Every row comes from one small tree of marks. The marks that hang from a mark follow it in brackets, in the order of their numbers. Every link used is in the known rows. Which tree was each row made from?
Known rows
z918[z53]: [-13   0   4  -4   3  -5   0  -8   3   0  14  -4 -25 -12  -3  15  14  -4
  16  -3  -7  27   0  -8 -22   1  -8 -21   2  11  -9 -22 -14]
z53[z918]: [ -4   5   6  -5   7  -4  -2   2   7  -3   7  21  -5 -15  -1  24   0  16
  12  -3 -11  20 -22  12   6  -9  23  -7  -7   3   9  -9  32]
z493[z712[z193]]: [  2   3   1   5 -21   9  -6  -1  -5   8  -2   3   9  -2   4   5  -1   0
  -8  12  12  10  -6  13 -31  -1   1  -6  -1  52 -14   3  -1]
z407[z645[z493[z712[z193] z918]]]: [ 12 -13   5  14 -43   7 -17   5  11  -5  14  -7  16  61  -3  28 -18   7
 -18   5  -2  49   7   5 -33  16 -40  -6   8  53 -10  -8  11]
z53[z897[z193[z712]] z918[z493]]: [-14  12   2  -4  27  34  12  10   3 -16  -6  12  12  -4   1  33   0  54
 -30   1  -8 -58  17 -14   5 -24  84  21 -20 -27   6   3  27]
z493[z645[z407] z712[z193] z918]: [ 10  -2  -9   8 -33   7   1  -2  -5   3   8   7  36  16   3   4 -15 -26
 -31  26   7  53 -12  14 -44  17 -33   1  25   1   3  10   7]
z645[z493[z712[z193] z918[z53]]]: [  6 -12   4  10 -24  27  -5  -2   9 -14  -9 -22  33  58   6  55  -4   4
 -41   8  -1  48  22   1 -59   5 -42   2   9  65  -8 -20   6]
z493[z645 z712 z918[z53]]: [ -4  -6  -5   4 -10  20   5  -2  -4  -5 -10 -22  19   9  17  19   3 -16
 -39  24  -7  53  12  -6 -66  14 -33 -14  15  18  -2 -17   8]
z193[z712[z493]]: [  1   1   2   3  -1 -31  -7  -3  -6   7  -5  12 -35 -48  -8 -22   1  -8
   9  13   3 -11   7  -1  17  -4  -4  -6  -6  -5  -8   1   5]
z407[z645[z493[z712[z53]]]]: [ 13 -10  14   7 -39  -2 -14   0  13   9  27 -28 -24  62  -6   7 -13   9
   3  -2  -8  28   1   3  -6  24 -27  -3  -1  40  -9 -11  -8]
z897[z193[z712 z918[z53]]]: [-22   3 -14 -17  26   9   6  -3  -1  -7 -34  19  -5  38  -3  14  12  18
  -6   1   8 -19  48 -24 -42  -6  17  -8 -13 -38  16 -18  -5]
z407[z645[z493[z712[z193]]]]: [  6  -7  10  10 -37   4 -18   3   9   7  23  -7  -6  51  -6  22 -12  16
  -5   1   0  35  -5   8 -22  19 -17  -8   1  38 -10   4  -7]
z407[z645]: [ -7  -4   5   3 -21 -24 -14   1   5  10  34  11 -38  -4  -9 -10  -3   0
  31  -6  -7  29 -16  -1   1  14 -11 -27   1   3  -8  -8  -6]
z407[z645[z493]]: [  2 -13  12   7 -24 -16 -18   1  15   6  36   3 -36  25 -11  19  -9  10
  14 -10 -16  43 -12   0   7  25 -28 -19   1   6  -6 -10 -13]
z493[z712]: [  1   1   4   5 -17   5  -5  -2   5   5   0   2 -18 -26   6  15   1  -2
 -10  14  -6  18  -4  11 -18  11 -14 -15  -3  41  -8 -12  -3]
z897[z193 z493[z645 z712[z53]]]: [  6 -14  -6  -1 -16  35   2   8 -13  12 -27 -52  11  -7   8 -39   3 -12
 -31  -5  -7 -21 -11  -3 -17  23   2   3   9  10  25  11   5]
z645[z407]: [  0   2   3  -1 -18 -26  -4 -12  12   2  35  30 -35 -30 -14   7  -4 -17
  20   4 -13  36 -24  13  12  16 -27 -16  12 -20   5  -7 -19]
z407[z645[z493[z712 z918]]]: [ 11 -15   9  13 -39   2 -16   4  19  -8  15  -7  -7  42  -1  34 -17   7
 -19   7 -17  56   8   2 -24  26 -54 -12   6  44  -4 -20  10]
z53[z918[z193[z712]]]: [ -7  14   2 -10  28  -1   9  -1  12  -6 -14  34   5  15  -6  38  -1  33
  21  10   3 -23  14   1  22 -24  35   1 -15 -42  21  -7  43]
z193[z712 z897[z53 z493]]: [  0 -11  -8  -3  32  -4   3   0   3  -2 -39  22 -43 -26 -10 -71  10  -3
  51 -23  10 -43  11 -16  60   3  -7  -2  -5 -18  13  -1   8]
z53[z897[z193 z493] z918]: [ -2  -1   3  -2  10  31   8  13   8 -14  -6  -7  16 -23   5   5   1  24
 -12 -26 -17 -21 -15  -6  19  -9  40  15 -10  -5   9   7  28]
z645[z493[z712[z53[z918]]]]: [ 15  -4  16   1 -18  16  -3   0  13   0   1 -23   5  54   2  37  -9  23
 -21   4 -12  20  -1  14  -1   7  -6  16  -8  47   3 -14  19]
z645[z407 z493[z712[z193]]]: [ 13  -2   9   7 -36   6  -7  -9  16   0  23  10  -1  32 -10  41 -14   3
 -19  12  -4  43 -11  22 -14  23 -34   8  12  18   4   5 -19]
z918[z493]: [ -7   3   4   0   2  -7 -11  -1   1   0  19  12 -17 -64   0  27   3   7
   0   2 -16 -11  -7  -7   7  -1   8 -21   5  17   2  -7 -15]
z897[z493]: [  2 -10   4   1  -6  -9  -9   1   4   0   2   1 -26 -68  -1 -11   5 -18
  22 -14 -14   4 -21  -3  24  14 -27 -23   8  18   5  -3  -6]
z493[z645 z918[z53 z193[z897]]]: [-11  -1 -10   3  34  -6  11  -7  -1  -6  -7 -17  37  13   4   2   6 -12
  -6  -5   5  18  20 -15 -23  -8 -26 -19  10 -51  15 -11  10]
z193[z897 z918]: [ -9   5  -6  -4  32 -40  -8  -6   4   0  -4  27  -1 -18  -1 -17   2   2
  24 -21  12   0  17  -7   9  -4 -14 -20 -13 -24   1  -4 -14]
z193[z897]: [ -6  -1   2   5  21 -28  -7  -5   2   5   7   4 -21 -39  -6 -30   6  -7
  15 -18   5   2 -11   7  14  -2  -8 -22  -8  -5  -1  -8  -3]
z897[z53 z493[z645 z712]]: [ 10 -16 -10  -2 -11  30   2   7  -4   7 -25   4 -19 -31  12 -34   6 -17
  20   0 -13  10 -16 -11  26  29 -20  -2  17  14   9  13  -5]
z193[z712[z53[z918]] z897]: [ -2   7   5  -6  35 -20   4  -4  -2   6 -15  -5 -14  33 -13 -44   2  20
  23 -10  21 -46  13   7  27 -21  36   8 -24 -23   9 -10  37]
z897[z53[z712[z193 z493] z918]]: [ 14   3  -3  -6  -4   7  11   7  -2  -3 -18  22   3  30  -5 -17   3 -12
  26  -2   5  -9 -30  29  43 -26  21  39  -4  12  -1  13  17]
z712[z53[z897 z918] z193]: [  6   8   7  -1  -2   4   4   1  -9   7  25 -13  34  55  -2 -16  -4  18
  21 -15  21 -18 -14   3  13 -30  53  27 -14  28 -34   9  19]

Which tree is each row?
[ 13   4   3  -4  -6 -24  -3   2 -18  18  13 -31  13  -6  -2 -39  -4 -11
   3  -3  -2   6 -28   8  21  -9  23  15   1  -9   2  19  28]  z712[z53[z918] z493[z645]]
[  7   2   5   4 -17 -34   8  -4  -4   9  22  -1 -31 -35  -6 -12  -2 -49
  -8  17  -7  22 -42  37  28  16 -31  11  10 -53   3  15 -33]  z53[z712[z493[z645[z407]]]]
[ 10   8   5  -3 -19  16   0   1  -8   8  -5 -18  31  52   1  -3  -5  14
  -2   5  17  -9  -7  18 -23 -18  34  18  -9  57  -7   3  31]  z493[z712[z53[z918] z193]]
[ -6   7   0 -10   8 -26   6  -5   2  -7  -7   5 -10   3   4  18  10 -19
   8   1   1   8  16   4  -6  -8 -28   1  -8 -17  -9  -9 -36]  z193[z918[z53[z712[z493]]]]
[  1  -6  14   9   0   1  13   4  11  -7  10  -7 -29 -37   9  -2   7 -25
   8 -11  -6 -19 -26  15  48   7 -20  11  -8  -3 -26  -3 -34]  z53[z712 z897[z493]]
[-12  13   6   4  -3  36   5  -2  -3 -10  17 -22  21  -6  12  38   9  27
 -23  10   5 -24  22 -18 -40 -16  39   6  -2  45 -32   4 -30]  z918[z53[z897] z493[z712[z193]]]
[ -9  16   0  -8  28  10   5   4   2  -3   8  16  30 -24   4  52  -3  30
  -4   7 -14 -22  -6  -6  16 -17  47  -4   3 -52  31  13  24]  z53[z918[z193 z493[z645]]]
[-11   1  -3 -10  37 -20  -3  -5   5 -11 -19  -3   1 -27   1 -20  12  -3
  29 -35   5 -11  26 -22   1  -1 -23 -21  -4 -22  13  -5 -20]  z193[z897[z493] z918[z53]]
[ -2  -4   2   6  17 -11   6   4 -11   8 -10 -14   0 -12  -2 -41   8 -37
   2 -13  19 -21 -37  30  23   0  -6   5   0 -31   5  21 -20]  z53[z712[z193[z897[z493[z645]]]]]
[ 11   2   0  -2 -11 -40   0 -10 -14  21  15  -7 -30  -6 -15 -54  -6 -25
  15  15   8  -7  -4   1  29  10  -3  11   7 -48  -2  15  -6]  z193[z712[z53 z493[z645[z407]]]]
[  2 -15   1  10  -3  25  17  12  10 -21 -17 -21   6  -8   9   0   2 -29
 -33 -12 -11 -22  -9  11  16   2 -26  19  -3   3  -6 -13  -7]  z53[z712 z897[z193 z493[z918]]]
[ 11  -4  -8   4 -11   9   8  -3  -4   5 -10 -29  43  39  12   3 -10 -17
 -21  20   6   9  19  -4 -22   3 -31   1  11   7   5  -8  20]  z493[z645 z712[z53] z918[z193]]
[ -4  -2 -13   5  38 -17   8  -3  -3  -1 -19  11  23   5  -1 -14  -3  -7
  -4   8  16  -9  26 -10   6  -6 -17 -12   1 -68  17  -4  25]  z493[z645 z918[z193[z712 z897]]]
[-11  -1  -3   3  12  12   8   2   1  -1  -3  10 -17   1  -1  -5   4  18
 -14  -2   4 -28  15 -12   1  -2  32   6 -17 -20 -19  -7  -4]  z53[z897[z193[z712]]]
[ -6  14   4   0   6  51  10  13   6 -17  -2  -8  31 -10  12  48  -2  51
 -49   4 -18 -37   7  -4 -16 -17  72  24 -15  16   5   5  23]  z53[z897[z193] z918[z493[z712]]]
[ -6   6   0  -1  -3 -13  -4  -5  -2   7  37  16 -17 -59  -4  20  -4  -8
  -6  12 -19  11 -23  -2   7  19   4 -15  22 -45  16  12 -29]  z918[z493[z645[z407]]]
[ -6  -7   3   2  -2  -2  10  -4   8 -16  -4  -8  -7  19   4  28   8 -30
 -11   8  -7  31   3  13 -27  -4 -46  -6   4  16  -6 -39  -4]  z493[z918[z53[z712]]]
[  6 -10  13   9 -35   1 -16   2  17   3  25  -6 -28  32  -3  27 -11  14
  -6   4 -15  42  -3   5 -10  29 -29 -14   0  29  -5  -8  -9]  z407[z645[z493[z712]]]
[ -2   9   2   0 -15   7  -2  -4   1   5  25   6 -10 -52   4  28  -6   0
 -27  26 -17  10 -13   3 -13  24   2  -7  20 -21  16  14 -23]  z918[z493[z645[z407] z712]]
[-12   8  -8  -7  45 -39  -3  -7   1   1 -24  39 -14  -1  -6 -23   2  12
  24  -8  25 -27  40 -12  13  -7   0 -13 -22 -49   3  -7  -5]  z193[z712 z897 z918]
[ -2 -14 -25 -19  19  24   6   8   1  -9 -62  41 -13  13  -2 -32   7   7
  32 -19   0 -45  35 -33  29   6   1   9  -1 -24  29   0   2]  z897[z53 z193[z712 z918] z493]
[  0   7  -7  -5  26  10  -2   4  -6  -3  -9  24  23   6  -8 -21   4  23
  26 -22  14 -34  -8   0  25 -30  50  13  -4  10  11  16  21]  z712[z193[z897[z53[z918[z493]]]]]
[  0   2 -13 -13   3  60   8  12   4 -15 -36  16  13  15   4  23   2  40
 -16   2 -21 -29   5  -4  -4 -12  53  23  -1  24  37  -2  33]  z897[z53[z918[z493[z712]]] z193]
[  2   9   2  -8   3   5  -3   3 -20  13  16 -16  40  28  -1  -5  -3  14
   2  -4  12 -28 -19   1  -3 -23  62  15   4   7   4  21  22]  z712[z53[z918[z493[z645]]] z193]
[ -8   9  -5  -6  -7   9  -2  -4  -3  -1 -11   8  26  32   8  25   5   9
  -2   7  18  11  28  -6 -55  -7   1  -5  -5  34 -13   0 -16]  z493[z712[z193[z918[z53]]]]
[-12   8  -9 -12  23 -29   1  -6 -12   5 -15  13  -7  -4   1  -9   7  -2
   9  12  12   2  39 -26 -15  -1   1  -5  -4 -59  -5  10 -17]  z193[z712[z493[z645]] z918[z53]]
[ 16  -3 -10   8 -29 -30  -9  -2 -16   5  21   1  35 -25  -9 -28 -15 -42
 -13   9   6  44 -26  10 -11   3 -33   5  27 -15  -2  27   6]  z712[z193 z493[z645[z407] z918]]
[ 12  -8 -14   8  -6  16  -1   1  -3  -8 -31   7  34  29   3 -28  -4  -9
  -2  -2  19   8  12   5 -20 -11 -23   7   4  59  -7  -7  25]  z493[z712[z193[z897[z53]]] z918]
[ -5   5  13   7   1  -8  15  -4   3  -6  19 -25 -24 -12   4   5  13 -23
  -3   1  -3   0  -7  10  11 -10  -7  15 -10  -2 -39  -8 -40]  z918[z53[z712[z493] z897]]
[-20   7   5   1  18  14   7  -2  -7   0  33 -18  -4 -35  12  25  13  12
 -12   2 -11  -3   4 -30 -13   1  32  -9   6 -25 -23   4 -40]  z918[z53[z897] z493[z645]]
[-16  10   7  -4   7  11   9  -3  -3  -8   6 -12  -2   4   0  39  16  -4
  -8   7   3 -29  -2   9 -22 -18  17   3   2  10  -5  -7 -36]  z918[z53[z712[z193]] z493]
[  3  -3 -13   0  31 -24   3  -1 -14  13 -26  15 -30 -24 -10 -84   6  -9
  28  -4  15 -23   5  -9  50  -1   8   9  -4 -50   2  19   5]  z193[z712[z493[z645]] z897[z53]]
[  3   9   9   5 -12  15  -1  -1   0   2  20 -26   0 -20  12  11  -3  14
 -14   7  -5 -36  12 -10   2  -3  21   6  -4  50 -25  -4 -18]  z918[z493[z712[z53[z897]]]]
[  9 -11 -11 -11   2   8   7   6   1  -6 -32  33  -7  19   1 -22   7 -27
  50 -19   9 -22  -8   4  49  -1 -24  17   4   6   0   8 -25]  z897[z53[z712[z193[z918]]] z493]
[ -5   8 -12  -3  42 -52  -5  -3 -14  10 -22  19  -2 -29  -3 -52   0  -4
   8  -2  22 -23  30 -13  22  -4   1  -4 -14 -74   3  22  -6]  z193[z712[z493[z645]] z897 z918]
[ 12  -7 -11  11 -18 -22 -12   4 -23   7   4 -11  42 -29   1 -30  -8 -34
 -19   5   9  32 -18   3 -17  -7 -20  -1  18  12 -12  23  15]  z712[z193 z493[z645 z918]]
[ 12  -8   7   1 -24   8  -5   1   2   5  -9 -33 -15 -28   7 -23   1 -17
   9  -6  -5 -14  -7   1  10  15 -25  -6   4  55   0  -5   1]  z897[z493[z712[z53]]]
[  1  12   2 -11  19   3   6   1  -5   6  12 -13  31  16   1  20  -3  20
   8  -2  -5 -37  -2  -7  20 -21  46   7   1 -30  22   7  21]  z712[z53[z918[z193 z493[z645]]]]
